Known rows, with every step that occurs:
D -> N -> B -> G -> U: [-15   0   8 -15 -13  10   8 -11   5  34 -10  39  13 -14  25  18   1 -18
  10   9  -4   2  20  25 -11  -1 -11 -29  30  -4  -1 -34  22 -16   2 -14
  11  27  24  -6   3   7  24 -24  12]
R -> V -> N: [ 24  -6  -3 -28 -16 -12 -10 -26 -20  -3 -11  -1   3  -4  27  11   1 -20
  -2  -3  36  -6  17  13  -6   6   5 -11  25 -32  19 -24   9 -17  -2   3
   1   3  24   1  12   1  17 -40  -1]
V -> R -> D: [ 15 -25   8  -1 -12  -5   5 -25  -5   3   4 -11  19 -26  27  15  29  -3
   6  -5  24  -7  10   3 -25   5  15 -27  17 -25  10 -27  -1  -1 -14  18
   8  15  21 -24  29  -9  10 -41   8]
R -> D -> U: [  8 -16  -1  -1 -15   1   9 -18   3  11  -1   7  10 -11  22   7  12   1
  23  -4  17 -15  17  21   0   2  17 -13  16 -20  -8 -29  -3  -3 -14   5
   2   5  19 -22   8  -7  12 -19  -4]
G -> U: [  3  -3  10 -18 -17 -12  -6 -15  -5  15  -6   1   0 -18  13  11   1 -13
  17  -6  12  -8  20  18 -14  -1  13 -12  15   1   5 -15   3  -3   4  12
  18   2  34  -4   6  -4  24 -27   8]
G -> U -> P: [ -5   1   3 -14 -22  -4   8 -14   5  25  -6   3   7 -24  10   8   4 -17
  17  -5   3  -5  18  23 -21  -6  16 -17  23  11   2  -1  11  11  -7  10
  15  10  30 -13  -8  12  39 -22   4]
R -> V: [  9   5 -11 -14 -20 -16   2 -23 -14  -1   1  -1  -5  -6   8   4   7 -18
   5  -5  22  -8   6  12   3  -9   9 -11  18 -25  15 -16  -3  -4   1  10
   8  -5  20  -5  12   3  15 -31  -5]
A -> P -> U -> D: [-17 -21   1  -9 -16   0  15 -16  21  28   7   7   3 -31  13   4  17 -35
   5 -16   3  -7  33   6 -10  -5  21   7  19   2   4  -5  -3   9  11  19
  -3  19  17 -16 -10  21  23 -14   7]
X -> Y -> U -> D -> R: [ -9   1  -7  -7  -8 -16  -8 -38 -20  -5  -4   6 -12  -9  23  20  29 -10
  -1   0  -1  -1  19   8 -20   7   6 -23  21   4  -8 -18  11  10  -4  -6
  16  12  -2   6   7  28  17 -31 -11]
Y -> U -> D: [-11  -6  -3  -5 -14 -18 -12 -27   3  11  -3  10 -19 -24  24   3  12 -17
   1   2   7   3  22  19  -7   7   5   7  20   6  -2 -14   8   4  -5   1
   5  11  12 -13   1  15  25 -20   3]
N -> M -> R: [ -7  -9  13 -11 -37  -6 -14 -11 -25  10  16  25 -11 -24   4  12  23 -13
   1  -7   2  16   3   3 -17  14  12 -39  -7 -25  17   2 -14 -17   1   5
  10  13  22 -10  22   7  23 -25  11]
S -> P: [ -9   5   8 -28 -29  -8  -8 -19  -4   3   9  18  -8 -24  -3  21  24 -31
  -1   3  12  -5  21  -4 -12   0  31 -24  18  -8   8 -20   4   7 -11  16
   6  -2  14 -26  -5   4  30 -16  12]
V -> N -> B -> G -> U: [ -5   5  14 -19 -16   4 -16 -18  -1  42 -20  15  12 -12  43  26  -1 -23
   5  13  16   7  18  11 -20   4  -9 -21  40  -3  -1 -29  21 -33  11  -7
   0  26  23   7  10  -5  32 -23  16]
A -> P -> U -> G -> B: [-15  12   0  -5 -20  13   4 -19  13  51  21  -3   1 -19  31  11  -2 -20
  -2   3  -1 -16  26  22  -4  -7  10   5  34  12 -11   4  -8 -14  11  29
  19  28  15  19 -14  20  31  -9   2]
B -> G -> U: [-11   8   8 -16 -16  -3 -11 -18  -5  26 -12  10   6 -17  10  20   2 -13
   8   6   2  12  17  20 -26 -10  -9 -17  18  10  -2 -16   9  -6  14   6
  13   8  16  -1  12  -7  23 -22  14]
U -> Y: [ -2   4  -8 -16 -29   1  -4 -16 -15   8  -6   0 -26  -7   2  21  22 -19
   7 -11  -4  -2  25   7 -11   2  10 -31  20  11   3 -17  -2  -6  -2  -5
   8   2  25   1  23   7  35 -20  12]
R -> V -> N -> B -> G -> U -> Y -> W: [  4  33   7 -12  -7  -1  -8 -29  -9  20 -19   0   3   5  57  25 -21 -14
  -4  13  15   8  10  36  -2  -4 -24 -17  45  16   8 -27  17 -40  35   4
  -5  32  21  16  14  20  44 -17 -12]
R -> D -> U -> G: [ 10   1  -7  12 -21  10  19 -20  19  28   9   3   7  -5  22  12  18   5
  15   5  10  -6  22  25 -10  -4   2 -12  24  -2 -11 -23 -12  -5 -10   9
   2   7  10 -18   2   6   9 -20   1]
D -> U -> Y -> W: [  1  22   6 -14 -24   6  -1 -31  -4  -6   4   7 -38 -12  26  28  13   1
   4 -16  -2  -6  22  20   7  -5  11 -29  27  14  -7 -12  -4  -6  10  -7
  -7  20  15   4  19  18  24 -11  -7]
G -> U -> D: [ -3 -13   1  -4 -14 -11  -2 -16   6  13  -7  -1  -1 -25  18   3   6 -22
   9  -9   4  -4  22  18 -20  -1   4   2  20   5   6 -12   6   6   1   7
   2  12  31 -11   6   5  26 -25   9]
M -> N -> B -> G -> U: [-16   2   6 -20 -12  -2   3  -5   3  46 -17  38  15 -19  35  31   4 -25
  16  24  -2  11  18  27 -13  -9 -14 -21  32  -6   0 -31  16 -12  13  -2
  -1  19  23 -16   2 -10  34 -25  16]
M -> R -> V: [  7   9 -12  -8 -20 -14   4 -21 -19  -1   9   7   3 -24  11  10  13 -21
   4  11  14  -4  -1  15  -2  -4   2 -28   1 -30  27   2  -6  -2   3  14
  19   1  16 -10  22  -5  17 -32  -8]
U -> D -> N -> V: [ -6 -31  -6 -12 -20   5  17 -12   1  -8   2  35  -9 -24  21   2  13 -33
  -4 -10   4  -1   6  10   1   5   0 -15  21 -10  17 -17  -9   5 -11 -22
  -7   0  19 -21   2  23  18 -31   3]
M -> R -> D -> N: [  0 -27   9  -3 -13  -7  12  -6  -4   9   6  37  15 -32  17  14  24  -4
  14   5   3  -7  20  26 -21  13   2 -33 -13 -37  23 -18   3  -6 -26  -2
   9  13  26 -28  14   2   8 -42   6]
P -> U -> Y -> W: [ -8  19  13 -12 -16  -3  -1 -26  -9   6  -1   3 -26 -25  23  20  -3   2
  13 -22   6   0  26  18   5   3   5 -21  28  16   2 -14 -11  -9  29   4
   1  20  17   5  18  18  27  -7  -7]
G -> U -> D -> R: [ -3 -15   0   0   0 -17   6 -25  -4   6  -4   1  10 -27  17   9  15 -14
   4  -4  -1  -7  14  17 -23   4   5 -12  13  -4   0 -16  12  17   9  -1
  18  22  21  -3   3  11  13 -33   3]
A -> P: [ -4  -7   7 -30 -28   0  -4 -20   4  11   7   4  -9 -14   3  16  25 -34
   5  -9   2  -9  27  -1 -16 -16  27 -20  12 -10   6  -7  -1  -2  -4  19
   2   6  24  -4  -1  16  27 -26  14]
N -> V -> R: [  5 -14   0 -13 -24  11   2 -34 -14  -7  10  -1   1 -27  28  12  22 -23
  -2  -3  29  -2 -14 -11  -1  -4   9 -33  25 -21  21  -8 -15   7   0   3
  14   0  16 -10  32   2  16 -34   2]
M -> R -> V -> N -> B -> G -> U: [  2  13  -3  -7  -8  -4  -6 -22  -8  37  -8  17  34 -20  53  21  -7 -24
  -1  35  17   6  -4  29 -12   1 -21 -19  23 -22  24 -13  20 -27  14   6
  11  25  22   7  15  -8  29 -29  -7]
S -> H: [ -1  -7  -6 -16 -29  -5  -3 -11 -11  -8  -2  22  -4 -20  -5  11  21 -13
  11   1  11   4  25  -5 -23  -7  32 -25  12 -14   8 -11   6   2   1   3
  14  -3  16 -15  17  -3  33 -18  24]
V -> R -> D -> U -> Y: [ 15 -18  -5  10  -7  15  20 -31   1   9   6 -11  16 -19  32  21  32   4
  10  -1  11 -15  17   8 -10   6  10 -33  25  -3  -3 -30   4   5 -16   4
  16  19  29 -21  32  -1  22 -26  -5]
Y -> W: [ -2  19  23 -21 -27 -14 -17 -26 -13 -15   2   6 -37 -19  20  15   9  -9
   2 -18  13   5  15   9  -9  -2  14 -28  19  -7   7 -11 -10 -12  11   6
  -9  18  13  -1  18  14  13 -27   8]
Q -> N -> M -> R -> D: [  0 -36  25  -1 -15 -23 -15  -6 -25  15  -4  33   8 -15  20  21  21   6
  22  -8   5  13  -3  26 -20  14   3 -30 -17 -32   6 -18 -14 -25 -10  11
  -9  -1  22 -40  24  -6  21 -31   5]
Q -> G -> U -> D -> R: [-13   1   2  -4   0 -15   5 -25  -3  11  -9  -2   2 -26  16  14  10 -10
   0  10 -13  -8   1  24 -28 -13  -8 -20  18   7 -16 -15   7   8   9   4
  16  17   8  -8  15   3  21 -27  12]
B -> G -> U -> Y -> W: [-15  33  14 -15 -14   2 -13 -26  -6  14  -8   5 -24 -13  22  30  -5  -6
   0   1 -12  17  19  30 -22 -13 -19 -27  23  34  -3 -11   3 -16  29   5
   1  22  15  11  18  15  37 -11   4]
S -> P -> U -> D: [-23  -9   1 -10 -16  -7  11 -18   8  15  12  18   8 -35   7  11  15 -36
  -2  -3  12  -4  28  -1  -4   8  23   0  29   5   8 -16   2  19   2  13
  -1  11  10 -34 -13  11  25  -1   2]
Q -> N: [  2 -17  10 -24 -16 -20 -15 -19 -22   4 -20  23 -16 -13  16  34  17  -5
  18 -16   9   2  13  13 -14  -7  11 -25  16 -16  -4 -26   0 -10  -3  -4
 -11  -7  18 -19  17 -11  16 -33  14]

Rows:
[-11  13   0 -15 -11   7  -6 -16  -5  31 -13   6  -6  -9   8  29   7 -13
   6   7 -17  12  23  22 -26 -12 -14 -25  21  31  -8 -17  11  -8  13   1
  14   9  23   6  16  -3  41 -15  13] : B -> G -> U -> Y
[ 19  -3  -5 -21 -15 -18  -9 -20 -24  -1   1  12   8 -24  30  20  13 -20
  -4  10  28   1   4  17 -13   9  -1 -24  10 -39  33  -6   5 -18  -2   5
   6   5  25  -2  19  -5  14 -41  -4] : M -> R -> V -> N
[-24   4  -1   8 -18   4   0 -16  15  41 -12  14   8 -16  31  10   6 -31
   1   9  -6   8  10  15 -14  -4 -11 -10  35  17  -6 -20   9  -9  13   2
  -4  31  19  -8   9   2  27 -12  10] : N -> B -> G -> U -> D
[ 15  -1  -3 -21 -20  -8  -2 -23 -15  15 -13   4   6   0  40   9   0 -30
   1   3  36 -11  11   9   8  13  11 -15  39 -34  19 -33  11 -29  -2   0
  -1  11  25   2  12   5  25 -29  -4] : R -> V -> N -> B
[ -5   1  -3 -10 -16   5   9 -17  -9  24  -7   4  -9 -22   8  18   8 -10
  15 -15   2  -4  31   6   1   6   9 -19  25  12   0 -19  -2   0  13  -2
  18   6  24   0  18   4  29  -9  -1] : P -> U -> Y
[-16 -31  -1  -7  -6  12  38 -27   7  -1  27  36  32 -51  34  11  22 -39
 -12   0  23  -6   3  -5   6  15   8 -10  29 -13  25 -21   0  31  -8  -1
  12  13  13 -44  -2  23  19 -20  -7] : S -> P -> U -> D -> N -> V -> R
[ 12 -30  -2  -7  -8 -19  -8 -30 -27  -9   4  10  13   1  25   3  20 -18
 -22 -13  15   7   1  12 -16  23  10 -17  12 -33  14 -24   6 -17   9  -7
   3  22  12  -5   5  30  15 -39  -6] : U -> D -> R -> V -> N -> M
[  0 -24  -6  -7  -8   6  11 -34 -15 -14   9  24   4 -18  51  15  23 -21
  -7   1  17   0   5   5 -11   8  -6 -20  25  -1  19 -19   0  12 -20 -13
  15   4  10 -12  17  36  23 -40 -18] : X -> Y -> U -> D -> N -> V -> R
[  6 -10  -8  -6  11 -17  -1 -38 -12   9 -13   2  35 -13  36  17   6 -20
 -17  16   8   7   5  29 -30   1 -23  -7  26 -11   7 -22  27  -1  22  -3
   9  26   9   6   2   7  15 -38  -8] : B -> G -> U -> D -> R -> V -> N
[ -6 -45   2  -9  -4  19  40 -24  16  12  19  22  29 -44  40   5  19 -37
  -5  -8  15  -9   9   0   0  -1   8  -5  23 -15  23  -8  -9  21   1   4
   7  19  20 -24  -2  36  14 -28  -7] : A -> P -> U -> D -> N -> V -> R
[-17   1   8 -22 -21  -6   6 -17  -2  15  12  17   6 -34   3  19  11 -26
   8  -2  22 -10  27  -1   0   5  28 -10  22  -4   8 -20   2   8   4  21
  16   4  13 -25 -10   3  26  -4   0] : S -> P -> U
[ -1 -27  -4   3 -17 -10  13  -9 -15  -3  21  45   5 -18  15  -4  20 -24
 -14  -7  -1  11   2  26 -11  21  -3 -21 -10 -35  35  -5  -7 -10  -9  -6
   4  17  25 -23   6  27  14 -34  -5] : U -> D -> N -> M -> R -> V
[  9  -7   9 -22 -26  -1 -14 -18  -9  18 -17  12  -7 -12  37  19  10 -29
   5  -3  25  -6  21  -3  -6  15  15 -31  40 -24  10 -30  13 -31  -5 -12
  -6  19  30   3  14   2  25 -30  13] : V -> N -> B
[  3  -2  -1  -8 -26 -12  -5 -16 -29   3  20  15  -1 -14   7   3  12 -18
  -1   1  11   8  -9  16  -2   8   8 -27  -6 -33  26   1 -16 -17   7  15
  15   3  20 -13  21  10  22 -24  -5] : N -> M -> R -> V
[  3 -17   0 -11 -20  -6   8 -10 -27  -4  21  43   4 -16   8   5  14 -17
  -3  -3   5   4   2  24  -7  14   1 -32 -12 -41  33  -7  -6 -20  -7   1
  17   8  23 -17  11  22  16 -37  -5] : D -> N -> M -> R -> V
[-11 -17  -2   5  -6  -8  12  -8  -6  19  14  47  29 -16  20   2   7 -20
 -15  12 -14  21   0  42 -25   9 -26 -14  -7 -12  23  -7   5 -10   8   0
  10  24  17 -19   2  22  21 -28  -6] : B -> G -> U -> D -> N -> M -> R -> V
[  9 -24  20 -30 -31  -3 -29 -13 -24   6  -2  16 -11  -5  20  15  13 -17
  -7 -18  20  15  19   1 -21  20  19 -28  19 -22   9 -22   0 -35  -3  -5
  -2  11  29  -4  11  12  27 -30  20] : V -> N -> M
[-10 -10   2  -2  -2  -3  -8 -31  -1  32 -17  15  24 -18  45  23  12 -25
 -13  15  -1   8  12  15 -27  11 -14 -26  38  -2  -5 -29  29 -11  15 -17
   3  46  16   6   4   7  19 -31   6] : V -> N -> B -> G -> U -> D -> R
[ -6 -23  23 -17 -25 -18 -21 -15 -36   9   1  42 -13 -20  13  31  22  -7
  10 -12  -1  19  -5  15 -19   9   7 -44  -8 -25  10  -8 -14 -19   2   0
  -3  -1  23 -25  25  -5  22 -28  11] : Q -> N -> M -> R
[ -2 -24   5 -10   0 -16   7 -30 -21   0  18  22  37 -16  21   7  10 -30
 -24  -3  24   0  11  12   0  28  20  -1  22 -28  16 -25  11  -1  20  11
  13  26   7 -23 -18  34  23 -15 -17] : S -> P -> U -> D -> R -> V -> N -> M
[ -4  18 -13   6 -26  16   0 -26   9  31  14   4 -13 -11  36  15   5  -3
  -7   6  -2 -18  13  26   3   2   2 -12  43   3 -18  -6  -3 -17  -4   1
  16  21  17  16   2   3  23 -15   0] : D -> U -> G -> B
[ -2 -29   1  -4 -13   2  22  -7  -8   2   8  38  19 -32  29   9  14 -14
  16  11  12  -8  -3  21   2   8  -4 -28  -8 -35  30 -13 -12  -3 -22  -5
   7  -4  21 -32  13   6  13 -40  -3] : M -> R -> D -> N -> V
[ -2  -9 -18  10   5 -16  25 -33  -8   4   3   3  20 -25  18   1   9 -15
   0  -7  13 -12   5  15   6   4   5  -3  22 -17  10 -20  -1  18  23   6
  17  19   3  -5   5  14   2 -23 -19] : P -> U -> D -> R -> V
[ -3 -33  -5  -1  -3   5  13 -39   3  -5  13  25   5 -42  50   4  19 -16
 -10   4  19  -1   2  11   0  10 -10  -9  21  -8  18 -16   3  18 -18 -14
  15  16  14 -23  10  30  20 -38  -8] : Y -> U -> D -> N -> V -> R
[-11  -4 -15   5   1  -2  15 -37  -6  30  -9  18  36 -18  48  17   5 -22
 -18  10  15   5   4  12   3  12 -15 -16  48 -23   7 -34  17  -7  32 -15
   2  41  -3   7   5  13   8 -22 -13] : P -> U -> D -> R -> V -> N -> B -> G
[-19  -2   3 -14 -26  13   6 -15   0  22  -8  46  -2 -12  19  25  20 -27
  -2   2  -6   6  16   7 -12   0  -4 -44  32 -14   2 -36  16 -18  -5 -23
   1  25  10  -6  10  10  16 -23  16] : D -> N -> B -> G
[ 14 -15  13   8 -22  13   1 -15   0  34  18  22  17 -11  40  20  22   4
  -1  12  13  14  15  26 -26  24  -5 -27   6 -20   3 -13 -16 -34  -8   4
  -1  24  19 -19   7  12  17 -26   1] : V -> N -> M -> R -> D -> U -> G
[  0 -30   2 -10  -4  -9  11 -10   8   9  -6  27   7 -24  21   4   7 -21
   8 -13   0  -7  31  30 -22  10   2  -4  14  -3  10 -23  17   4  -9  -9
   5  17  35 -18  -6  13  19 -33  11] : G -> U -> D -> N
[  9 -26   4 -18 -18  12  18 -25 -16 -14  12  24   7 -31  33  17  23 -18
  -3  -5  24  -6  -6  -4  -3   4   1 -37  23 -27  24 -16  -8   8 -15 -12
  18   3  20 -16  25  13   9 -43   2] : D -> N -> V -> R
[ 13  -3  -6  -9  14 -23   4 -31 -11   2 -14  -9  24 -14  41  13  -2 -15
 -10  17  12 -11  -3  36 -26  -5 -17  -5  21 -12  -1 -21  16  -6  13   7
  17  15   9  -3  11   7  24 -40  -2] : Q -> G -> U -> D -> R -> V -> N
[-13 -21   5   9  -2  19  33 -19  19  48  -2  23  54 -23  42  16  16 -10
   8  16  -1  -1   7  27 -29   2  -6 -35  35  -4   7 -30  27   3 -22   2
  11  48  24 -32   0  20  30 -31   1] : V -> R -> D -> N -> B -> G -> U -> P
[-12   0  -1 -22 -19  10  15 -17   4  32   2   0  -3 -20   5  20  12 -23
  13 -11  -4  -9  41   4  -7 -10  19 -12  17  14   2 -11  -1  -2  11  17
  14   9  27   3  -2  23  41  -8   5] : A -> P -> U -> Y
[ -3 -22  15   1 -26  -8  -9  -6 -13  15  13  17   9 -18   7   2  21  -5
  10   0   6  11   1  15 -20  17  12 -28 -14 -29  16  -8 -16 -24  -7  16
   8  10  22 -26  22   1  22 -26  10] : N -> M -> R -> D
[  9 -36   3 -14  -3  -4  16 -13  -5   5   0  16  31 -30  47  18  25 -15
  10  11  31  -2  -6  13  -3   1  -4 -19  14 -39  22 -26 -11   8  -8   9
  -2  -4  20 -43  20  -6  21 -44   3] : M -> N -> V -> R -> D
[-17  -3   1  -2 -12  -5  -8 -18   9  25  -9  10   7 -21  17  13   9 -22
  -5   5  -8  15  16  22 -29  -9 -15  -6  21  16  -3 -12   7   0  12   3
  -2  16  14 -10   6   0  20 -18  15] : B -> G -> U -> D
[ -5 -25  14 -18 -26  -1  -4  -8 -26   4  18  50 -11 -28   7  17  26 -12
  -2  -7  -5  11  13  12 -20  21   9 -47 -10 -31  25 -10  -6 -18 -14 -12
  13  16  29 -17  16  18  16 -35  12] : D -> N -> M -> R
[  2 -10 -20   3  -5 -20  11 -35 -14 -11   1   0   8 -12  11   4  23 -18
 -11  -4   7  -9  -2  13  -6   0   4 -15  16 -24  11 -18   5  16   8   4
  10  17   4  -7   7  17   4 -35 -11] : U -> D -> R -> V
[ -1 -14  -6   1 -20   5  25 -14  16  21   3   6  16 -17  19   5  18  -7
  20  -2   6 -14  14  24  -6  -1  24 -16  23  -8 -11 -14   4  12 -25   5
  -3  15  18 -27  -7  11  23 -18  -5] : R -> D -> U -> P
[ -1 -10   6   0 -21 -13   2 -11  -6  13   4  10  12 -32  14  12  24  -7
  18   8   9  -6   8  16 -19   8   8 -29  -7 -26  19 -10  -8  -5 -13  14
   7   5  22 -23  22 -11  12 -34   4] : M -> R -> D
[ 10 -11 -12  -9   9 -27  -7 -49 -15  -3  -4   2  11 -15  46  11   8  -9
 -10  11  20  -7  12  29  -8  16  -4   3  19 -23   8 -24  25   4   5  -4
  16  20   6  -1  -2  25  14 -40 -17] : Y -> U -> D -> R -> V -> N
[  6  -1  -7   2   6 -16  10 -26  -9  18 -16  -8  25 -10  53   7  -4 -24
  -5  22  14 -17  -8  33 -11  -3 -15 -10  35 -12  -2 -27  19 -14  15   3
   9  27  13   1  11  11  29 -30  -8] : Q -> G -> U -> D -> R -> V -> N -> B
[  4 -18   3  -3   4 -13  -9 -28 -20  12  -2  14  33   1  31   9   2 -17
 -23   6   6  21   0  27 -28   8 -17 -12  14 -16   7 -22  16 -17  26   2
  10  29  11   2   0  23  21 -33  -4] : B -> G -> U -> D -> R -> V -> N -> M
[-26  16  -3  -8 -25  11   8 -13  11  49 -12  15  15 -15  19  15   4 -29
   9  15  -7   6   7  18 -15 -12   1 -28  40  18  -7  -9  18  -4   1   3
   6  35  17  -6  -4  14  43 -11   8] : N -> B -> G -> U -> P
[-10 -30   1  -1  -7   2  30  -7   2  21  30  43  28 -32  17  -4  12 -30
  -7  -9  -1  -1  16  26  -4  10   7  -3 -10 -28  32  -1  -8  -5   7  17
   7  27  24 -24 -16  45  21 -19 -15] : A -> P -> U -> D -> N -> M -> R -> V
